Known rows, with every step that occurs:
kavuv > mubil: [ 20.2 -23.7   8.1  -4.0   4.9  20.9   8.6  -2.1   9.2 -11.9  -2.1  -0.9
 -12.0  -0.7   0.7  15.0   0.7  -2.3  -2.2 -37.8   6.2  -0.8   7.3   5.7
 -32.7 -28.2  -1.9   3.9   7.6]
gapu > kavuv > ledud > fule: [  2.2 -32.1 -11.9   9.1 -11.2  55.7   4.4  11.0  10.6 -30.1   9.2  -6.4
  26.6 -24.4   6.1   5.7  -5.9 -22.6   3.2 -11.7   4.3  27.2   4.3  -7.5
 -37.2  -3.1   8.3 -26.5 -12.8]
gapu > busu: [ -5.0   5.9  -2.4  11.4  -1.3   9.6 -20.3  -2.0   0.6  -3.2  -3.3 -24.6
   4.3  -5.1   6.7 -14.4 -16.8  12.5  -4.8  15.9  17.8 -19.8   3.5  13.0
  -3.0  21.0  -8.7 -17.3  13.3]
vuvesi > busu: [ 12.6 -42.8  -2.6 -16.2   1.6 -23.2 -17.1  -1.7  -6.8 -11.8  36.0 -23.6
  -4.3  18.0   0.6  -6.8  -7.1  -3.2  -2.0  12.2   8.3   4.9 -14.0   3.8
  -8.6  16.9   0.8  -9.1  -8.1]
ledud > fule > kavuv > mubil: [ 16.4 -24.5   1.2  -9.8  16.7  65.7  19.6  -2.5 -17.1 -35.1   3.4  -2.9
  24.0 -27.1  -2.5  14.5   4.2  -3.7  -7.4 -45.6  18.3   1.4  16.9   5.3
 -45.7 -24.8   0.1 -15.0  -2.3]
fule > kavuv > ledud > dokir: [-18.6 -29.2  -4.6 -18.2   4.5  25.4  -3.2  -9.0 -20.5  -8.3   2.2 -24.6
  22.9 -26.6  -0.1  -2.0 -21.9  -9.7  -2.1   3.9  12.4  44.4  -1.1   3.9
 -20.5 -11.5 -28.6 -17.7   0.2]
kavuv > vuvesi > busu > gapu: [ 19.4 -51.0   8.9 -23.0   5.4 -19.1 -16.8  -0.5 -20.4 -26.2   9.3 -29.1
   3.1   5.0  -8.6 -19.8 -16.1  -4.9  -2.7 -16.9  -7.7  -4.2 -17.6 -11.9
 -30.3  17.8   8.1 -10.8 -16.5]
gapu > busu > vuvesi > kavuv > fule: [ 18.0 -26.4 -31.8   7.7  -8.2   2.2  -4.9  -6.2  -4.2 -17.8 -14.7 -53.7
 -17.3  -0.9   4.1  -6.0 -11.5   0.5 -29.0   4.8 -15.7 -45.2 -10.5   5.3
 -43.0  11.7 -11.9 -53.5 -10.9]
ledud > dokir: [-18.2  -0.4   4.9 -19.1  -6.5   6.2  -3.5  -1.7 -12.4  -3.8   6.7  14.0
  13.2 -20.0   1.8 -19.3  -5.1   1.5   1.0  18.5   0.2  12.0  13.6   8.7
   0.6   1.6 -14.8 -12.6  13.7]
kavuv > fule > ledud: [ 23.6 -24.8  17.0  -0.1  -5.4   4.8  14.8 -15.3   7.7 -32.0  -1.7 -32.2
  16.7  20.6  -3.0  25.0 -17.3   2.2  -6.5   1.7  16.4  -9.8  -1.1   7.2
 -30.6  -6.6   4.3 -31.4  -3.1]
dokir > disi > kavuv > mubil: [ 12.5 -52.6 -31.8 -15.4  15.2  25.5  18.9  -2.3  11.9  -5.8 -17.6 -11.0
 -15.9  21.2  -4.2   6.0   6.8 -10.1 -32.1 -44.9   4.3   6.6   2.2   9.1
 -24.8 -57.5 -17.4  33.1 -40.3]
ledud > fule > kavuv > vuvesi > busu: [ 24.4 -73.2  -9.3 -25.0  11.5  15.3  -6.5 -11.6 -40.3 -39.2  43.1 -23.5
  15.7 -16.1 -15.3  -5.6  -0.7  -3.7 -11.7 -20.3  20.6 -16.1  -6.0  -0.8
 -48.7  -2.7  -1.1 -30.0 -26.5]
disi > kavuv > dokir > ledud: [-13.1 -10.3 -15.9 -12.6   5.3   1.3  -6.2  -1.9  26.1   9.2  -6.9  -6.1
  -3.1  21.2  11.1  -2.5   4.6  -4.7 -17.3  -4.1  33.9   8.1 -22.0 -10.8
 -51.1 -25.2 -20.1  16.9 -20.3]
dokir > ledud > fule > kavuv > vuvesi > busu > gapu: [ 14.5 -33.2   4.9 -32.7  25.0  17.8 -19.1  -6.7 -32.0 -45.0  13.9 -28.6
  38.6 -19.3 -11.4 -21.5 -20.5  -8.0  -2.7 -27.4  24.9  -3.0 -11.7 -10.9
 -63.7   7.2   2.6 -27.0 -32.5]
fule > kavuv > vuvesi > busu: [ 21.5 -75.6 -10.9 -19.4  11.3  -6.9 -12.3 -15.6 -32.8 -25.7  35.6 -46.7
   5.9  -1.6 -14.9  -3.0  -8.0   0.9  -7.7 -15.9  21.1 -17.1 -20.9  -1.8
 -35.0  -4.0  -9.6 -18.1 -25.6]
dokir > disi > kavuv: [ -5.3 -28.7 -43.5 -12.4  12.9   7.5  11.6   0.0   2.5   7.7 -17.1 -10.4
  -4.6  23.1  -6.3 -11.8   6.1  -8.3 -33.4  -8.0  -3.7   9.9  -4.0   2.3
   7.3 -33.1 -17.2  32.0 -51.0]
ledud > fule > kavuv > dokir: [-11.2 -26.9  -0.2  -6.9  -2.3  45.5  16.1   0.6 -14.6 -19.3  13.1   3.4
  31.5 -26.7  16.4  -0.8  22.0   2.7  -7.3  -9.3  11.8   3.1  -1.1  -8.6
 -32.2  10.0  -4.4 -21.4 -13.8]
mubil > kavuv > fule: [ 15.3 -43.5 -30.2   0.2 -17.4  20.7   8.0  10.6   3.9 -14.1  18.7  -3.7
 -10.9   6.2 -10.4   1.0   3.2   8.7  -7.2   2.3  -9.8   2.7  -2.8  -0.6
 -31.3 -10.2   2.9 -40.0  -1.2]
fule > ledud: [ -0.1  -1.9  11.5  -0.3   8.0   4.6  -9.8  -8.5   9.1 -21.4   1.5 -23.0
  29.5  18.1  -1.4  26.1 -20.2  -0.5  -1.0   3.8  15.4   7.4  -1.3   5.1
  -7.5  -2.5  10.7  -4.7  -7.6]
gapu > kavuv > dokir > ledud: [-18.3  -8.5  -2.4  11.1  -7.8  20.2  -9.5   3.7  37.1  -6.7   9.9 -23.3
  23.6  -6.4  19.1  -1.6   2.1  -3.0  12.8  -2.8  36.2  -6.3 -22.9 -10.3
 -42.0  -5.8 -12.9 -14.0 -19.5]
vuvesi > kavuv: [-12.5 -11.7 -27.5  -0.6  -0.3  -4.4 -14.8   7.4  -0.1  -2.4  28.9   4.0
  -2.3  13.5  -5.1   1.1  -5.0  -3.4 -14.2   0.1  -9.5  -2.9 -15.4  -4.6
 -10.6   0.8   2.4  -8.1 -26.7]
disi > kavuv: [ -4.0  -5.2 -35.0  -6.0   2.8   3.3   8.2   2.5   1.9   0.9 -15.0 -10.6
  -4.8  26.5  -9.0  -7.7  -6.8  -8.5 -23.9  -2.2   2.2  12.6  -6.9  -8.6
  -7.6 -16.5  -5.3  23.6  -6.2]
fule > ledud > dokir: [-16.3   0.7  15.9 -18.4   1.7  11.4 -13.5 -10.3  -4.1 -22.7   7.5  -6.5
  38.7  -2.1   1.3   5.4 -21.9   1.1   0.2  19.1  15.8  19.0  12.7  13.4
  -6.9   0.9  -7.2 -17.6   6.6]

Rows:
[ 15.3 -30.2 -26.1  -2.3  11.3  17.0 -10.4   0.1   7.6 -14.4 -10.6 -26.0
 -18.8   1.0   1.0  23.1   0.0 -13.9 -21.3 -40.9 -21.9 -15.9  -5.6   0.0
 -47.5 -24.8  -5.6  -9.7 -16.3]
busu > vuvesi > kavuv > mubil
[ 19.9 -28.9 -10.0  -6.2  -3.4   8.2  22.9 -13.9   8.5 -31.5 -12.8 -41.8
  13.5  41.9 -10.2  20.3 -22.3  -5.2 -25.5   1.2  16.9   1.2  -6.8   1.9
 -36.2 -19.5   1.2 -11.2  -8.9]
disi > kavuv > fule > ledud
[ 19.4 -29.9 -14.6   0.5   1.6   0.6  -0.3 -14.3   4.8 -34.4  -9.4 -55.2
  11.3  23.3  -2.7  30.9 -19.0  -7.8 -22.7  -1.1  -9.3 -20.1 -11.5   1.7
 -45.3  -3.8   3.7 -41.7 -23.0]
busu > vuvesi > kavuv > fule > ledud
[ -9.2 -33.3 -22.7  -6.2 -11.6   3.1  12.8   3.4  13.3   7.6  -5.9  -5.0
 -10.3  23.3  10.8  -5.8  13.1  -2.7 -26.2   0.1   0.0  10.4 -16.0 -14.8
 -26.4  -8.3 -10.4  17.5 -11.6]
disi > kavuv > dokir
[-15.5 -32.5 -22.2 -26.4  -3.1  10.5  -2.5  -2.0  -2.4   0.3  -8.7  -7.7
  -1.7   3.8  -2.7 -11.5 -21.0 -18.5 -22.4   9.5   1.4  52.2  -1.2  -0.5
 -27.2 -22.7 -26.4   6.0   2.7]
disi > kavuv > ledud > dokir
[-21.4 -11.6 -11.7  -7.7   1.8  -7.4 -25.8   2.1  23.4   5.1  26.9   4.6
   0.4  11.5  13.2   2.5   4.5  -0.6  -8.8  -2.2  24.3  -4.2 -30.3  -9.2
 -53.9 -10.2 -17.0 -10.8 -38.0]
vuvesi > kavuv > dokir > ledud
[ -6.9 -25.2   5.4 -14.5  -2.7  35.7 -14.2  13.8  14.5 -41.5  25.8 -11.5
  45.2 -16.5  20.4 -24.2  -1.8 -10.9   8.2  -4.6  27.6   9.8 -13.1 -13.3
 -62.3  27.3  10.0 -33.7 -25.9]
vuvesi > busu > gapu > kavuv > dokir > ledud > fule
[ -4.3 -50.0 -37.5   1.3  -2.2  20.8 -27.6  18.0  14.6   0.8  19.6  -8.8
  -9.2   6.4  -7.0  20.2 -11.3  -9.6  -3.9  -5.7  -9.7  54.7 -13.3  -6.7
 -31.1 -18.8  -2.1 -11.4 -13.7]
mubil > kavuv > ledud
[ -7.3 -57.3 -20.5 -22.3  -2.5  29.8  -3.6  -0.8  -0.8 -23.2  20.8 -10.8
  27.6   0.3  -4.5   2.0  -4.4   8.0 -13.9  13.6   0.6  19.4  11.8  22.0
 -14.1 -26.5 -18.9 -38.2 -44.4]
mubil > kavuv > fule > ledud > dokir > disi
[ -0.2  21.4   6.8 -15.8  13.7  28.5  -8.2  -0.7   3.0 -16.2   7.3  31.0
  21.6 -20.2   1.9  -3.2   3.3  -5.7  -0.5  -6.2  29.9  -0.1  12.6   1.9
 -44.2 -11.1   1.1 -17.6 -11.7]
dokir > ledud > fule
[-16.9  -6.1   2.4  -5.1  12.3  14.2  -6.4  -8.9   6.8   0.3   5.5 -21.1
  23.3  -9.7  13.3   3.9   1.7   3.4   2.5  -8.7  42.9   0.3 -22.3  -6.2
 -45.0 -11.3 -23.8  -7.2 -21.8]
fule > kavuv > dokir > ledud
[-11.1  -5.8  11.9  -7.3   2.3  -2.0 -12.9  -3.8  24.7   8.5   4.9   1.9
   2.6   0.2  18.7   1.7   9.0   2.6   2.3  -3.4  32.4  -0.8 -18.6  -4.8
 -46.3 -11.4 -16.8  -3.4 -15.6]
kavuv > dokir > ledud
[ 13.7 -40.4 -15.1   1.4  -9.2  22.7  -3.5   2.9  12.4 -33.0  20.0 -26.4
  19.6  24.7 -11.4  28.2 -15.6   8.1  -6.6   4.6   7.6  11.1  -2.8   4.9
 -36.5 -11.9  10.4 -40.7 -10.3]
mubil > kavuv > fule > ledud
[  3.6 -17.4  20.7 -19.8 -11.2  11.0  11.0 -15.5  -6.0 -32.6   4.2 -15.1
  28.9  -0.2   0.2   2.3 -20.9   3.2  -5.2  20.5  15.3   4.3  11.7  14.4
 -28.2  -4.4  -8.4 -42.3  10.5]
kavuv > fule > ledud > dokir
[  4.5  12.4 -14.0  11.4   7.2   8.4 -23.3  -6.4  -1.0  -2.1 -43.4 -58.2
  -0.2 -17.0  11.7  -4.8 -11.1   0.2 -12.4   8.2  -9.4 -33.1   6.4   8.9
  -9.6  20.6 -14.0 -22.4  12.6]
gapu > busu > vuvesi
[ -8.7  -6.3 -12.3 -21.7   3.9  31.0   0.9   3.6  13.8 -11.5   1.6  27.1
  13.1  -0.8  11.4  -8.4  13.1  -8.5 -20.6  -6.3  31.9   8.4  -0.7  -8.6
 -65.7 -17.9  -8.2  -2.2 -21.1]
disi > kavuv > dokir > ledud > fule
[ -2.6  -0.5  -8.6  -6.5  13.1  49.6  13.4  -0.9 -29.3 -26.0   7.5  -0.7
  40.7 -30.9  -4.7  -2.3   2.4  -1.4  -4.4 -10.6  12.5   3.1  11.4  -1.9
 -15.0   2.8   1.9 -18.8  -9.7]
ledud > fule > kavuv
[-18.9 -66.2 -35.4  -5.0  -5.7  22.2 -12.1  16.3  16.2  11.5  25.5   8.6
  -2.4   2.7  12.2  -0.4  32.6   8.9 -13.5  -2.8 -15.7  16.9  -9.0   2.0
  -7.5 -17.5 -16.0  -4.5 -61.1]
mubil > kavuv > dokir > disi
[ -9.5 -51.0  -2.4   5.9 -19.9  11.2  -5.8  16.9  16.1 -26.7  17.3 -47.4
  28.5   1.8  23.1 -22.2  -5.8  -6.4  10.6   3.3  -3.7   8.1 -28.1 -18.8
 -20.4  43.0   8.9 -19.2 -18.2]
vuvesi > busu > gapu > kavuv > dokir
[-23.2 -57.7 -26.8 -25.0   5.4   8.4 -15.9  -0.9  -4.6   4.4  19.9   1.6
  -0.7  -7.7   3.4 -10.1  -5.3 -13.4 -20.1   2.0 -12.4  34.8  -6.3  13.3
 -11.4 -27.5 -32.4 -10.7 -62.6]
vuvesi > kavuv > ledud > dokir > disi
[ 23.8 -53.0  -3.7   3.7 -21.3  11.7  19.1   6.8   1.5 -45.2   6.7 -62.2
  19.5   3.4   2.3 -23.6 -22.3  -8.1   6.7   1.4  -2.6  -8.2 -17.7  -8.9
 -25.9  30.9  11.7 -43.1  -7.4]
vuvesi > busu > gapu > kavuv > fule
[ -1.3 -26.1 -11.2   6.7  -7.7  13.1 -10.0  15.3   4.2 -35.8  12.0 -58.2
  37.9   1.4   3.8 -24.8 -26.6 -11.3  14.9   2.4  -3.2  11.0 -17.9 -12.6
  -0.4  40.8  16.8 -17.1 -12.8]
vuvesi > busu > gapu > kavuv
[ 18.1 -48.2 -17.7 -10.8   4.9  10.1  24.2 -15.5   7.5 -24.8 -15.4 -41.4
  13.0  39.4  -7.6  15.6 -12.7  -4.1 -32.0  -4.8  14.4  -1.2  -5.1   9.7
 -24.4 -34.3  -8.7  -4.1 -45.3]
dokir > disi > kavuv > fule > ledud
[-12.9 -51.5  -9.8 -11.9   8.0  43.9  18.0  -1.0 -13.5  -9.7   9.9   3.9
  27.9 -25.9  16.4  -5.3  33.1   2.5 -16.7 -15.4   5.4  -0.5   2.4   3.6
 -14.5 -10.8 -20.2 -11.2 -63.0]
ledud > fule > kavuv > dokir > disi
[ 13.9 -18.7  10.1  15.2 -12.8  29.9  18.2  -1.0  15.8 -53.7 -13.9 -63.7
  49.8  10.4  -0.3   9.6 -35.5  -6.1   7.4  -2.9   7.8  -1.7  -8.4  -5.2
 -25.9  15.2  17.4 -38.3  -8.3]
busu > gapu > kavuv > fule > ledud
[ 24.4 -80.3 -31.6 -25.5   2.8 -21.2 -11.4  -9.1 -15.0 -17.9  24.4 -30.7
 -19.9  29.4 -17.6  -9.3  -6.2  -8.7 -27.2 -11.0  11.0 -10.1 -20.8  -7.4
 -41.3 -18.3  -7.7   4.0 -22.5]
disi > kavuv > vuvesi > busu
[-22.6 -19.4  -1.9  -3.3 -12.5  35.1  -6.7   9.1   4.2 -22.1 -11.5 -29.8
  36.5 -26.4   7.9 -19.6 -33.7 -19.5  11.6   5.1  -6.6  47.9  -2.8  -7.9
 -16.1  11.7  -9.7 -21.5   2.9]
busu > gapu > kavuv > ledud > dokir
[ 26.0 -73.0  -2.4 -21.0   0.5 -23.7 -16.9  -9.4 -16.0 -18.3  36.1 -23.4
 -15.1   9.2 -10.2  -5.2  -2.0  -3.2  -7.5 -10.4  10.3 -19.9 -15.9  -0.8
 -36.2  -4.5  -3.4 -17.2 -18.0]
kavuv > vuvesi > busu
[-17.5 -54.0 -35.5 -24.6  12.7   5.7 -21.3  -4.6  -5.9   4.4  -9.2 -23.4
  -4.0 -17.1   7.5  -2.5  -2.6 -21.0 -27.4  -2.2 -29.5  23.5  -2.9  11.7
 -17.2 -24.7 -36.3 -14.0 -61.8]
busu > vuvesi > kavuv > ledud > dokir > disi
[ -6.2 -41.6 -26.0  -0.2  -0.9  -2.1 -21.3   4.5   9.4   0.8  21.2 -12.6
 -15.6  14.5  -0.1  16.1 -16.9 -17.7 -13.7  -9.1  -9.2  30.7 -24.7  -8.0
 -34.5 -13.1  -5.7  -8.0 -31.0]
vuvesi > kavuv > ledud
